What can hang from each mark:
G: L
X: L Z
Z: X Y
L: G X
S: Y
J: Y
H: Y
Y: H J Q Z

Every row comes from one small tree of marks. Brackets hold a mark, then the marks that hang from it, in alphabetical order. Every link used is in the known rows. Which tree was each row made from?
Known rows:
(Y H J Q (Z X)): 0.56 0.97 1.02 5.43 1.82 0.40 2.07 0.65 -3.31 1.74 3.33 -1.91 1.36 -0.52 -0.52 -0.69 -1.81 -1.09 -1.31 -1.23 -2.72 1.09
(Z (Y Q)): 1.64 -0.86 0.98 3.31 -0.68 -0.74 1.08 -0.55 2.26 -0.59 1.15 -1.87 -0.31 3.12 1.14 1.38 -2.16 0.83 -1.64 -0.82 0.49 -0.29
(Z (X (L G))): -0.44 1.20 0.24 1.86 1.08 -0.50 -0.41 -0.55 -3.94 -0.63 0.89 -2.56 -0.19 0.89 2.05 0.34 0.82 -1.28 -0.68 -1.17 -0.65 2.94
(G (L (X (Z (Y Q))))): 0.93 2.38 1.19 4.77 -1.55 0.83 0.87 -1.27 2.00 -0.07 2.26 -3.64 -0.51 2.79 2.51 0.53 -1.63 -2.36 -3.10 -0.85 0.94 0.14
(H (Y J Q (Z X))): 0.18 0.74 0.37 2.39 1.40 0.61 0.22 -0.13 -2.88 1.79 1.02 -1.52 -0.09 2.44 1.21 0.52 -2.47 -2.53 -1.93 -0.66 -1.86 3.18
(S (Y Q)): -0.71 -0.93 -0.05 3.15 -0.38 -0.92 0.05 -0.58 -1.68 0.62 1.15 -0.90 -0.98 2.05 1.35 1.34 -3.65 -0.16 -1.98 -0.68 0.93 -0.02
(X L (Z (Y H))): 1.06 0.49 1.39 1.98 -0.74 -1.32 -0.56 0.30 1.12 0.25 2.87 -3.77 0.47 3.56 1.73 1.79 -1.87 -0.88 0.18 -1.26 -0.55 3.20
(S (Y H J (Z X))): -1.18 -0.04 1.04 1.43 1.26 -0.62 -0.53 0.98 -3.08 2.97 2.04 -0.50 -0.13 0.80 1.36 -0.35 -3.40 -0.49 0.37 -1.47 -1.17 0.51
(Y J Z): 1.40 1.27 0.21 0.92 0.10 0.07 -0.83 0.03 -0.76 0.35 -0.36 -0.32 0.31 -1.08 0.66 -0.89 -1.85 -4.11 -0.37 -0.82 -1.98 0.86
(H (Y J (Z X))): 0.39 0.45 0.31 -0.51 1.30 0.21 -1.26 0.21 -2.70 1.92 0.14 -0.90 -0.61 2.09 2.10 0.21 -2.06 -2.39 -0.37 -0.88 -1.45 3.07
(S Y): -0.49 -1.17 -0.07 0.21 -0.52 -1.33 -1.35 -0.18 -1.48 0.75 0.23 -0.25 -1.48 1.72 2.22 0.94 -3.27 -0.04 -0.49 -0.95 1.29 -0.13
(Y H J Z): 1.40 0.84 0.69 3.15 0.67 -0.51 0.40 0.78 -0.67 1.43 1.95 -0.78 0.48 -1.75 -0.20 -1.27 -2.25 -2.03 0.10 -1.29 -3.03 1.51
(Y Z): 1.07 0.17 0.08 0.25 0.06 -0.15 -0.32 -0.28 -1.27 -0.33 0.15 -1.06 -0.07 -0.33 1.42 1.34 -1.76 -3.36 -0.37 -0.95 -1.11 0.12
(Y H J Q): 1.67 0.31 0.34 7.07 0.43 -0.63 1.97 0.34 -0.92 1.03 3.03 -1.43 0.35 -0.99 -1.14 -1.97 -2.15 0.68 -1.88 -0.86 -1.83 1.75
(H (Y J Z)): 0.96 0.59 0.13 0.28 0.44 -0.14 -1.30 -0.03 -0.55 1.57 -0.13 -0.53 -0.97 1.34 1.48 0.03 -2.88 -3.30 -0.62 -0.65 -2.10 3.52
(H (Y J)): 1.42 -0.11 -0.24 0.91 0.10 -0.73 -1.32 -0.01 -0.59 1.28 -0.05 -0.47 -1.53 1.68 1.52 -0.91 -2.39 -0.69 -0.86 -0.60 -0.70 3.69
(J (Y H Q Z)): 1.25 -0.87 2.50 4.70 0.92 -0.79 2.42 0.16 -0.21 0.70 3.10 -2.34 0.92 3.77 0.28 2.15 -2.69 -0.65 -1.27 -0.40 -1.91 2.52
(J (Y H)): 2.04 -1.70 2.17 2.37 0.61 -1.68 0.93 0.59 -0.01 0.54 2.20 -1.62 -0.12 3.79 1.28 0.73 -1.92 1.98 -0.07 -0.48 -0.08 2.54
(X (L G)): 0.05 1.57 0.01 3.12 -0.02 -1.01 -0.58 -0.94 -1.27 -1.02 0.70 -2.18 -0.60 -0.12 1.25 0.19 -0.02 -2.71 -0.97 -0.96 -1.65 3.89
(Y J): 1.93 0.61 -0.19 1.60 -0.20 -0.60 -0.86 0.11 -0.80 0.00 -0.24 -0.19 -0.32 -0.62 0.78 -2.02 -1.28 -1.28 -0.66 -0.68 -0.40 0.98
(G (L X)): 1.17 1.90 -0.12 3.14 -1.07 0.34 0.31 -1.51 -0.58 0.06 1.15 -1.66 -1.59 -0.68 2.56 -0.72 -0.74 -1.77 -2.29 -0.82 1.39 1.48
(J (Y Z)): 1.56 -0.55 2.04 -0.19 0.40 -0.67 -0.12 -0.10 0.01 -0.16 0.10 -1.15 0.28 3.99 1.97 2.03 -2.02 -2.44 -0.26 -0.25 -0.58 1.91
(X (Z (Y H J Q))): 1.61 0.57 1.80 5.03 -0.42 -0.43 0.86 0.84 2.26 0.60 3.06 -3.27 0.98 3.22 0.20 -0.34 -2.67 -0.17 -1.20 -1.09 -1.55 -0.27
(J (Y Q (Z X))): 0.78 -0.41 2.28 1.97 1.36 0.02 1.44 -0.21 -2.36 0.02 1.25 -2.19 1.11 5.07 1.75 2.53 -1.59 -1.65 -1.56 -0.19 -0.37 1.54
(Z (X L)): 0.58 0.24 -0.21 0.07 0.74 -0.59 -0.71 -0.47 -4.83 -0.16 0.74 -1.87 -0.09 1.03 2.38 0.94 0.06 -0.64 -0.29 -0.96 1.17 3.46
(L G X): -0.61 0.31 0.62 6.20 -0.08 -0.27 0.26 -0.20 0.99 -1.04 0.88 -2.46 -0.74 0.07 1.60 -1.81 0.37 -1.37 -1.34 -1.33 -1.65 -1.02

Which tree is each row?
0.84 0.67 1.00 2.30 1.57 -0.03 0.49 1.05 -3.10 1.78 2.22 -1.30 0.79 -0.88 0.47 -1.14 -1.46 -0.97 0.39 -1.53 -2.32 0.95
(Y H J (Z X))
0.72 -0.38 2.49 1.09 1.63 -1.02 0.72 0.41 -2.77 1.18 2.65 -2.35 0.85 4.16 1.92 2.27 -1.28 -0.65 0.42 -0.73 -0.89 4.98
(J (Y H (Z (X L))))
-0.21 0.64 1.50 1.33 0.58 -0.82 -0.45 -0.46 -0.22 -0.44 1.05 -2.87 -0.36 3.63 2.64 1.02 0.26 0.15 -0.21 -1.35 -0.26 2.29
(Z (X (L G)) Y)
-0.19 0.95 2.49 0.74 1.48 -0.43 -0.14 -0.33 -2.06 -0.15 0.76 -2.53 0.66 4.64 2.50 2.12 -0.30 -3.17 -0.26 -0.50 -1.70 3.98
(J (Y (Z (X (L G)))))
2.10 -0.54 1.48 3.05 -0.25 -1.29 0.30 0.76 2.98 1.20 1.89 -1.05 -0.36 1.48 0.63 -1.38 -2.23 2.14 0.20 -1.35 -0.85 0.86
(Z (Y H J))
0.15 2.84 1.64 2.71 -0.71 -0.57 -1.62 -0.09 2.49 -0.52 0.85 -3.50 0.53 3.26 1.55 -0.43 -0.78 -3.93 -0.62 -1.05 -2.46 2.78
(X (L G) (Z (Y J)))
1.25 0.10 -0.26 3.81 0.19 -0.36 0.09 -0.41 -0.74 1.19 0.90 -1.03 -1.03 1.99 0.72 -0.54 -2.74 -0.87 -2.38 -0.29 -1.11 3.76
(H (Y J Q))
0.28 0.34 0.40 2.59 1.23 0.67 1.30 -0.40 -3.89 -0.11 1.46 -2.16 0.83 0.89 1.08 1.89 -1.24 -2.48 -1.79 -0.96 -0.86 -0.25
(Y Q (Z X))
-0.03 1.96 1.50 2.18 -0.77 -0.78 -1.24 -0.31 2.04 -1.14 1.19 -4.13 0.16 3.88 2.12 1.38 -0.78 -3.34 -0.57 -1.18 -1.79 2.13
(X (L G) (Z Y))
1.65 -1.38 1.40 5.34 -0.15 -1.17 2.20 0.08 2.27 0.44 3.22 -2.43 -0.19 2.54 0.27 1.02 -2.49 2.71 -1.21 -1.17 -0.49 0.25
(Z (Y H Q))
0.46 -0.19 -0.02 2.61 0.41 -0.06 0.55 -0.72 -1.23 0.87 1.22 -1.82 -0.83 2.31 1.15 2.47 -3.20 -2.83 -2.08 -0.57 -1.64 2.99
(H (Y Q Z))
0.65 0.60 1.61 6.02 -1.11 0.27 0.15 0.41 3.15 -0.08 1.57 -3.19 0.82 3.44 1.55 -1.34 -1.60 -1.70 -1.74 -0.86 -0.43 -1.39
(L (X (Z (Y J Q))))
0.16 0.96 0.13 -0.48 0.95 -0.03 -0.65 -0.51 -4.40 0.06 0.66 -1.80 0.46 0.52 2.24 2.03 -0.52 -3.48 -0.01 -1.08 -0.37 3.04
(Y (Z (X L)))
-0.92 0.32 0.87 5.23 0.41 -0.65 0.76 0.32 -1.13 2.53 2.78 -0.73 0.03 0.46 -0.18 -0.02 -4.58 -1.53 -1.36 -1.01 -2.26 1.01
(S (Y H J Q Z))
1.80 -1.48 2.14 5.30 0.71 -1.36 2.32 0.18 -0.16 0.42 3.12 -2.24 0.39 4.15 0.37 1.06 -2.26 1.87 -1.54 -0.27 -0.53 2.64
(J (Y H Q))
-0.44 -0.38 0.53 5.75 0.19 -1.15 0.74 0.32 -1.10 2.25 2.81 -0.67 -0.49 0.76 -0.09 -1.11 -4.06 1.04 -1.65 -0.96 -0.85 1.22
(S (Y H J Q))
1.36 -0.35 1.67 4.45 -0.47 -0.59 1.23 0.55 1.82 0.06 3.33 -3.88 0.67 3.85 0.83 1.52 -2.63 0.45 -1.19 -1.25 -0.82 -0.82
(X (Z (Y H Q)))
0.70 0.79 0.15 3.23 0.51 0.22 0.10 -0.44 -0.71 1.53 0.80 -1.07 -0.48 1.60 0.56 0.47 -3.24 -3.43 -2.11 -0.49 -2.49 3.60
(H (Y J Q Z))
1.94 -0.30 1.43 5.87 -0.14 -0.98 1.72 0.33 2.72 1.10 2.83 -1.70 0.19 1.84 -0.29 -0.97 -2.61 2.08 -1.30 -1.10 -1.31 0.94
(Z (Y H J Q))
1.01 -1.50 1.70 4.20 0.89 -0.70 2.29 0.38 -0.40 0.78 3.53 -2.89 0.25 3.50 1.12 1.12 -1.56 3.92 -0.96 -1.45 0.33 -0.27
(Z X (Y H Q))
1.32 -0.46 1.82 4.90 0.99 -0.47 1.80 0.68 0.10 1.48 3.12 -2.21 0.58 2.73 0.48 -0.86 -1.63 3.20 -1.03 -1.25 -0.50 0.35
(Z X (Y H J Q))
-1.23 0.46 0.60 -0.51 0.77 -0.18 -1.65 0.32 -3.19 1.97 0.02 0.00 -0.19 1.40 2.21 -0.01 -3.07 -2.32 -0.06 -1.03 -0.28 -0.02
(S (Y J (Z X)))
1.21 -1.77 1.59 1.36 0.84 -1.07 0.86 0.70 -0.20 0.90 2.66 -2.29 -0.30 3.23 2.02 0.75 -1.19 4.01 0.54 -1.67 0.74 -0.41
(Z X (Y H))
0.63 -0.10 1.06 2.47 0.28 -0.54 0.75 -0.78 -1.21 -0.03 1.75 -2.67 0.26 4.05 2.08 2.06 -0.85 0.68 -1.44 -0.85 1.17 2.95
(Z (X L) (Y Q))
1.54 -0.74 1.81 1.99 0.93 -0.85 0.46 1.01 0.31 1.61 2.16 -1.55 0.08 2.46 1.44 -1.29 -1.27 3.39 0.53 -1.50 -0.10 0.28
(Z X (Y H J))
-0.82 1.15 1.12 5.78 -0.33 0.21 -0.38 0.35 0.94 -1.28 1.23 -3.89 0.08 1.44 1.88 -1.32 0.23 -3.20 -1.28 -1.36 -2.03 -2.08
(L G (X Z))
1.13 1.04 0.71 6.46 0.80 0.01 1.93 0.31 -0.92 1.31 3.00 -1.48 1.02 -1.34 -1.22 -0.82 -2.69 -2.18 -1.54 -1.01 -3.51 1.61
(Y H J Q Z)
-0.07 1.16 0.12 2.67 1.10 0.37 0.94 -0.96 -4.62 -0.01 1.69 -2.42 1.03 0.87 1.22 2.37 -1.00 -3.68 -1.70 -0.77 -0.88 3.12
(Y Q (Z (X L)))
1.10 0.21 1.59 2.13 0.81 -1.22 -0.03 0.54 -0.59 1.72 2.42 -1.87 0.24 2.44 1.47 -0.70 -0.95 2.05 0.53 -1.39 -0.17 3.99
(Z (X L) (Y H J))
0.86 -0.34 0.97 -0.49 0.19 -0.92 -0.67 -0.37 -1.04 0.07 0.82 -2.15 -0.24 3.72 2.94 1.70 -0.46 0.84 0.19 -1.15 1.67 2.80
(Z (X L) Y)
-1.46 -1.09 0.91 0.81 1.15 -0.81 -0.12 0.71 -3.61 2.36 2.46 -1.22 -0.42 1.51 1.96 1.70 -3.37 0.22 0.47 -1.65 -0.40 -0.16
(S (Y H (Z X)))
-0.74 -1.40 0.35 5.14 0.06 -1.42 1.16 0.03 -1.64 1.64 3.17 -1.35 -0.84 1.46 0.58 0.98 -3.97 1.72 -1.55 -1.09 -0.05 0.57
(S (Y H Q))
-1.04 1.05 0.42 0.60 1.42 -0.17 -0.94 -0.54 -3.06 0.95 0.94 -2.54 -0.97 2.61 2.52 2.06 -1.09 -3.35 -0.59 -1.16 -2.39 5.03
(H (Y (Z (X (L G)))))
